Each row was made from one small tree. The marks that hang from a mark follow it in brackets, in alphabetical order. Every link used is in the known rows. Write each row's tree.
Known rows:
S[R Z[N]]: [ 1.47 -0.18 -3.22 -0.22  0.32  0.31  5.23 -0.03 -1.60 -2.29  0.25  3.18
  0.36  0.92 -0.42 -2.57 -0.91 -2.44 -0.32 -0.14 -0.26 -1.26 -0.49 -1.52]
Z[N[R]]: [ 0.19 -1.06 -0.27 -1.39  0.20 -1.67  1.73  1.18 -0.19 -0.80 -0.14  0.37
  0.30  0.36 -2.20 -0.07  0.03  2.24  0.76 -0.42 -1.62 -0.82 -0.10  0.00]
K[Z[N P S T[R]]]: [-2.30 -1.46 -2.29 -1.21 -1.00 -2.06 -3.01  0.74  1.21  0.61  0.18  3.27
  0.68  1.17  0.59  1.25 -0.60  4.54  1.99  2.03 -1.08 -0.95 -1.66 -2.47]
Z[N]: [ 1.18 -0.25 -1.05 -0.23  0.32 -0.57  2.13  0.61 -0.31 -0.49 -0.26  0.38
 -0.01  0.54 -1.98 -1.63 -0.52  0.35  0.03  0.19 -1.46 -0.47 -0.03 -0.12]
K[V Z[P S T[R]]]: [-3.33 -1.13 -0.12  0.46 -1.32 -1.37 -6.27 -0.11  1.02  2.21  0.42  2.12
  0.65  0.65  3.32  3.11 -0.64  1.83  1.65  1.94  1.24 -0.64 -1.38 -3.57]
S[R Z[T]]: [ 0.65 -0.82 -3.76  0.63  0.10 -0.84  0.91 -0.45 -1.59 -2.15 -0.28  2.93
  0.02  0.88  0.45 -2.68 -0.74 -1.76  0.67  0.55  0.18 -0.86 -0.43 -1.54]
S[R Z[K N P T]]: [ 1.38 -2.57 -5.45 -0.77 -0.22 -1.90  2.87  0.36 -2.54 -2.00  0.49  5.37
 -0.24  1.37 -0.38 -5.10 -2.50 -1.88  0.99  0.67 -1.51 -3.01 -0.84 -2.54]
T[R Z]: [ 0.22 -0.35 -1.20 -0.22  0.06  0.32  0.87  0.32  0.01 -0.78  0.17  0.90
 -0.07  0.64  0.42  4.60  1.03  4.10  1.35  0.87  0.43  0.75  0.84 -0.79]
R[S[Z[N T]]]: [ 2.03 -3.49 -4.73 -0.71  0.03  0.28  0.97  0.88 -1.22 -1.04 -1.17  2.33
 -0.79  0.93 -3.58 -2.24 -0.90 -2.25  0.99  1.26 -1.53 -1.09  0.28 -1.59]
T[R[S] Z]: [ 0.97 -2.51 -1.27 -0.23 -0.06  1.88 -0.13  0.84  0.04 -0.93 -0.40  2.45
 -0.81  0.73 -1.22  3.84  1.24  2.55  1.62  1.70  0.40  0.06  1.15 -1.40]
K[V Z[N P T]]: [-1.06  0.54 -0.17  1.04 -0.98 -3.30 -4.12  0.37  0.34  1.22 -0.48  1.26
  1.11  1.00  0.69 -0.85 -1.59  0.95  0.51  1.59 -0.51 -2.10 -0.17 -2.08]
N[R[S[Z[K]]]]: [ 0.92 -5.28 -1.87 -2.40 -0.44  1.15  3.40  0.77 -1.84 -0.91  0.75  3.34
 -0.79 -0.49 -1.66  1.79  0.13 -1.01  1.13 -0.49  0.03 -2.02 -0.11 -1.22]
N[R[S]]: [-0.63 -3.06  0.68 -1.22 -0.29  0.18 -0.51  1.16  0.01 -0.53 -0.51  1.78
 -0.47 -0.12 -1.78  1.44  0.82  0.71  1.25  0.26 -0.17 -0.83  0.35 -0.41]
Z[K N[R] P T]: [-0.05 -3.54 -2.54 -2.14 -0.36 -4.22 -0.81  1.62 -1.38 -0.32  0.05  2.90
 -0.37  0.86 -1.88 -2.09 -1.88  3.00  2.29  0.37 -2.92 -2.78 -0.54 -1.05]
N[R[S[Z[K T]]]]: [ 1.18 -5.54 -3.01 -1.96 -0.40 -0.16  1.07  0.89 -1.98 -0.94  0.23  3.29
 -0.97 -0.06 -2.26  0.51 -0.16 -0.09  1.85  0.28 -0.76 -1.87  0.02 -1.32]
S[R Z[K]]: [ 1.99 -1.93 -2.95 -0.39 -0.18  1.63  5.54 -0.57 -2.67 -1.89  1.57  4.58
 -0.36  0.11  0.68 -2.13 -0.87 -2.95 -0.34 -0.59  0.70 -1.65 -0.80 -1.77]
K[V Z[N S]]: [-0.20  0.10  1.23  1.02 -0.79  1.13 -0.88 -0.09  0.56  1.33  1.15  1.49
  0.53  0.33  1.28  1.33 -0.17 -0.01 -0.71  1.32  0.72 -0.34 -1.29 -2.72]
E[P]: [-0.72 -0.20 -0.23  1.28  0.32  1.14 -0.60 -0.74 -0.75  0.28 -0.06 -1.70
 -0.72  0.08  0.22  4.24  0.74  0.04  0.94  0.32 -0.77  0.55 -0.29  0.09]
N[R[S[Z]]]: [ 0.01 -3.78 -1.56 -1.89 -0.35  0.57  1.36  0.77 -0.74 -0.95 -0.26  1.92
 -0.18 -0.25 -1.65  2.20  0.50 -0.82  1.04 -0.42  0.29 -1.29  0.24 -0.92]
K[V Z[P S[R]]]: [-2.87  0.56  2.43  1.43 -1.40  0.40 -3.95 -0.57  0.86  1.13  1.27  3.95
  0.79  0.41  4.82  0.78 -0.56 -1.17 -0.36  1.44  2.19 -1.34 -1.54 -3.46]

Which tree is each row?
[ 2.14 -3.14 -3.59 -1.00  0.07  1.62  3.30  0.66 -1.14 -0.97 -0.55  2.41
 -0.43  0.48 -2.78 -1.04 -0.56 -2.97  0.13  0.42 -0.64 -1.27  0.24 -1.49] => R[S[Z[N]]]
[ 0.14 -1.96 -0.77 -0.87 -0.32 -1.48 -1.79  1.75  0.17 -1.33 -0.56  2.69
 -0.32  1.12 -1.47  2.28  0.03  3.03  1.55  1.39 -1.34 -1.94  1.11 -1.00] => T[Z[N[R[S]] P]]
[-3.19 -1.41 -1.13 -1.20 -1.26 -1.43 -4.76  0.11  1.47  0.95  0.32  3.08
  0.59  0.66  2.37  2.59 -0.21  4.16  2.04  1.85  0.17 -0.58 -1.62 -2.36] => K[Z[P S T[R]]]
[-1.86 -0.14 -0.88  0.04 -0.97 -1.97 -3.08  0.43  0.92 -0.76  0.21  5.26
  0.57  1.45  1.49 -2.59 -0.89  2.11  0.98  2.44 -0.97 -1.58 -1.80 -2.40] => K[Z[N P S[R] T]]
[-2.38 -1.61 -2.61 -1.04 -0.30 -2.96 -4.07  0.55  0.26  0.49 -1.10  1.12
  0.09  0.95  0.33  0.35 -1.13  2.70  2.56  1.06 -0.85 -0.49 -0.17 -1.22] => Z[P T[R]]
[ 0.69 -2.59 -3.69 -1.61 -0.57  0.02  2.24 -0.30 -1.83  0.03  1.27  2.42
 -0.13 -0.15  1.24  0.32 -1.71 -2.07  0.12 -0.93  0.21 -2.19 -0.57 -1.47] => S[Z[K P]]
[ 0.87 -3.90 -6.79 -2.35 -0.23 -2.00  2.71  0.60 -2.33 -0.43  0.34  3.24
 -0.22  0.99 -1.36 -0.93 -2.26  0.78  2.01  0.14 -1.70 -2.22 -0.72 -2.38] => S[Z[K N P T[R]]]
[-2.10 -2.37 -0.72 -1.83 -0.40 -1.73 -2.13  1.20  0.82  0.18  0.43  1.81
 -0.04  0.67  0.35  0.89 -0.56  2.20  1.33  0.62 -1.47 -1.48 -1.41 -1.68] => Z[N[R] P S]
[-2.72  0.16  1.09  2.01 -1.36 -1.45 -6.41 -0.37  0.59  0.83  0.50  4.06
  0.53  0.89  4.15 -0.17 -0.86 -0.32  0.54  2.27  1.31 -1.37 -1.56 -3.49] => K[V Z[P S[R] T]]
[ 0.66 -1.73 -3.24 -1.91  0.05 -1.06  4.06  0.53 -1.19 -1.26  0.29  0.52
  0.59  0.29 -1.49  1.40 -0.46  0.35  0.59 -1.01 -0.77 -1.44 -0.16 -0.70] => S[Z[N[R]]]
[-2.66 -0.84  1.84 -0.24 -1.35 -1.55 -3.17  0.62  0.93  1.54  1.01  2.15
  1.12  0.34  2.38  2.89 -0.46  1.83  0.50  0.73  0.44 -2.02 -1.43 -2.76] => K[V Z[N[R] P S]]
[-1.41  0.59 -1.32 -0.74 -0.88 -3.52 -2.73  0.63  0.72  0.02 -0.50  2.19
  1.07  1.00 -0.08 -0.82 -1.17  2.96  1.01  1.63 -1.42 -1.88 -0.41 -0.70] => K[Z[N P T]]
[ 1.15 -2.60 -0.27  0.17 -0.27  2.69  2.03 -0.16 -1.35 -0.72  2.13  5.07
 -1.28  0.19  1.61 -2.84 -0.15 -1.12 -0.09  0.84  0.29 -0.61 -1.95 -2.30] => Z[K S[R]]
[-2.27 -1.93 -1.19 -1.29 -1.20 -1.55 -3.74  0.70  1.02  0.47 -0.86  3.59
  0.63  0.69  0.20  1.60 -0.27  2.94  2.23  1.70  0.05 -1.54 -0.19 -1.65] => K[Z[P T[R[S]]]]
[-0.74 -3.17 -2.17 -0.08 -0.51 -2.18 -2.87  0.43 -1.61  1.54  0.17  2.13
 -0.43  0.69  0.89 -0.27 -1.99  0.44  2.16  0.85 -0.19 -1.49 -0.42 -2.72] => Z[K[V] P T[R]]
[ 0.63 -3.08 -1.15 -1.15 -0.54 -0.96 -0.39  1.28 -0.58 -0.72  1.70  3.78
 -0.96  0.80  0.55  2.37 -0.19  4.13  1.33  1.30 -1.30 -1.71 -0.64 -2.18] => T[Z[K N[R] P S]]
[ 1.02 -5.10 -1.16 -1.12 -0.53  1.39  2.14  0.63 -2.12  0.08  0.82  2.52
 -0.77 -0.50 -1.14  2.05 -0.28 -2.52  0.75 -0.49  0.82 -2.01  0.09 -2.12] => N[R[S[Z[K[V]]]]]
[ 3.38 -4.71 -4.46 -0.19 -0.15  0.99  2.01  0.67 -2.65 -0.17 -0.12  3.15
 -1.21  0.64 -3.25 -2.75 -1.54 -4.02  0.70  1.16 -0.89 -1.82  0.12 -2.94] => R[S[Z[K[V] N T]]]
[-1.31 -1.25 -0.34 -1.18 -0.81 -2.23 -2.07  0.89  0.88 -0.32  0.48  2.63
  0.53  0.60 -0.45  0.73  0.47  4.88  1.38  1.58 -1.29 -0.60 -1.41 -1.26] => K[Z[N[R] S T]]
[ 1.57 -3.01 -5.88 -1.68 -0.32 -2.09  1.90  0.37 -2.23 -0.55  0.36  2.71
 -0.32  0.90 -1.08 -2.80 -2.46 -0.79  1.08  0.35 -1.88 -2.65 -0.57 -1.99] => S[Z[K N P T]]
[ 0.15  0.79  0.17  1.36 -0.66 -1.96 -1.87  0.27 -0.20  0.66 -0.27  0.72
  0.87  0.73 -0.33 -0.60 -0.74  0.92  0.23  1.57 -0.45 -1.01 -0.08 -1.50] => K[V Z[N T]]
[-0.02 -3.86 -4.47 -2.14 -0.12  0.72  2.43  0.95 -0.64 -0.34 -0.73  3.15
 -0.12  0.81 -1.92  1.21 -0.96 -1.08  1.58  0.40 -0.38 -1.43 -0.09 -2.28] => T[R[S[Z[N P]]]]
[ 3.16 -2.55 -3.37 -0.13 -0.05  0.92  5.12 -0.11 -2.93  0.07  1.39  1.42
 -0.19  0.19 -0.96 -1.01 -1.71 -3.39 -0.64 -0.78 -0.07 -1.72 -0.29 -2.30] => S[Z[K[V] N]]
[ 2.16 -2.94 -0.08  0.44 -0.25  0.36  0.57  0.87 -1.51 -0.14  2.01  2.29
 -1.05  0.59 -0.01  2.19  0.28  2.35  0.60  1.25 -0.38 -0.89 -0.45 -2.67] => T[Z[K[V] N[R] S]]
